In the rows, 128 means zero.
Known rows, with every way that one mark hangs from another:
fusa(gasi(fuzizo(nila(gize zalu(moma))))): [158 136 151 155  85 123 157  99  71  80 129 117 129 117 172 140 126 167]
fuzizo(gasi(fusa) nila(gize zalu(moma))): [159 183 145 178  96 110 142 131  91  77 111 119 115 109 189 175 170 139]
fuzizo(gasi nila(gize zalu)): [165 192 128 174 125 117 148 111  89  68 101 115 131  98 170 134 148 131]
moma(gize zalu(nila(fuzizo))): [134 170 123 147 114 129 143  73  78  69 137 109 110  84 157 140 134 167]
gasi(fusa fuzizo): [162 131 147 154 147 137 144 107 124 113 138  94  91 142 170 165 114 154]
gize(nila(fuzizo zalu(moma))): [160 168 142 166  92 120 151 115  93  72 105 115 114  94 165 141 157 151]
zalu(moma(gize(nila(fuzizo)))): [144 170 140 156 100 126 154 112  98  92 120 110 111  85 159 155 137 163]
moma(gize(nila(fuzizo(gasi))) zalu): [138 187 120 171 112 118 171 100  65  68 127 104 119  70 150 145 132 164]
fuzizo(gasi nila(gize)): [167 196 135 167 138 119 134 128 100  85 110 112 126 100 171 144 120 136]
fusa(gasi(fuzizo(nila(zalu)))): [161 128 152 157 103 130 153  97  88  81 128 115 129 123 161 133  96 163]
fuzizo(gasi(fusa) nila): [164 176 155 172 130 121 123 147 124  95 119 114 107 119 175 177 109 141]
gasi(fusa fuzizo(nila(zalu))): [172 132 147 162 115 128 153 105 120  87 133 106 104 123 175 138 118 151]
moma(gize zalu): [129 145 123 155 123 139 159  63  83  81 135 110 111 102 143 153 140 168]
gize(nila(fuzizo(gasi(fusa)))): [167 192 141 172 129 109 138 153 101  97 113  99 111 102 173 166 118 141]
zalu(moma): [145 147 157 155 124 146 125 107 122  95 117 119  96 131 160 179 145 157]
fusa(gasi(fuzizo(nila))): [163 131 158 151 114 132 142 111  98  95 135 113 125 125 161 140  74 168]
gasi(fusa): [158 143 145 153 138 128 123 116 121 117 124 104 100 141 168 181 128 145]
moma(gize(nila(fuzizo)) zalu): [143 167 118 159 101 119 168  88  69  74 132 105 121  71 149 132 129 169]
gize(nila): [157 159 142 154 126 138 124 116 124  90 118 115 114 108 156 136 107 144]
nila(zalu): [153 147 133 160 134 138 142  81 107  82 105 113 114 127 153 145 154 139]

Rows:
[139 191 143 169 110 125 156 125  95  85 115 110 108  85 161 170 140 158]  zalu(moma(gize(nila(fuzizo(gasi)))))
[157 195 147 159 142 120 110 138 111  91 119 104 100 116 182 176 123 139]  zalu(nila(fuzizo(gasi(fusa))))
[155 186 142 142 112 122 115 113  94  85 119 112 107 101 185 155 155 151]  zalu(moma nila(fuzizo gize))
[179 146 139 152 126 119 147 116 111 106 139  97 110 117 184 137 107 152]  gasi(fusa fuzizo(nila(gize)))
[144 128 155 157  82 132 167  89  81  79 134 119 124 110 161 146 115 175]  fusa(gasi(fuzizo(nila(zalu(moma(gize))))))
[167 188 140 171 150 107 143 141  94 108 109  91 106 123 172 190 134 142]  nila(fuzizo(gasi(fusa)))
[148 165 130 163 106 120 173  85  76  82 106 104 114  97 158 159 179 158]  nila(fuzizo zalu(moma(gize)))
[143 173 152 180  94 122 151 124 104  75 118 122 108 103 174 183 156 149]  fuzizo(gasi(fusa) nila(zalu(moma(gize))))
[173 201 121 166 149  93 150 136  69 112 107  84 119 113 183 178 152 137]  nila(fuzizo(gasi(fusa)) gize)
[153 204 147 158 116 112 114 140  92  89 120 108  99 108 197 188 162 145]  zalu(moma nila(fuzizo(gasi(fusa)) gize))
[177 143 133 159 114 117 159 101 100  91 131 100 115 115 184 128 132 147]  gasi(fusa fuzizo(nila(gize zalu)))
[168 171 128 164 111 116 151 110  92  76 103 106 125  93 160 122 139 142]  gize(nila(fuzizo zalu))
[169 204 110 174 142 100 168 104  54  81  91  92 131 101 171 146 179 131]  nila(fuzizo(gasi) gize zalu)
[162 194 129 177 112  95 163 124  58  88 101  97 113 111 188 187 203 141]  nila(fuzizo(gasi(fusa)) gize zalu(moma))
[142 185 146 170 103 116 154 137  95  96 122 106 103  93 171 188 144 158]  zalu(moma(gize(nila(fuzizo(gasi(fusa))))))
[133 157 146 154 101 142 142 103 115  90 125 120 106  96 156 159 135 161]  zalu(moma(gize(nila)))
[165 188 134 179 115 105 152 136  89  80 104 102 117 100 172 156 145 136]  gize(nila(fuzizo(gasi(fusa)) zalu))
[131 152 124 157 103 137 156  77  87  72 137 116 116  83 145 134 126 166]  moma(gize(nila) zalu)
[171 197 114 175 134  90 164 118  56  93  98  88 124 109 182 166 183 131]  nila(fuzizo(gasi(fusa)) gize zalu)
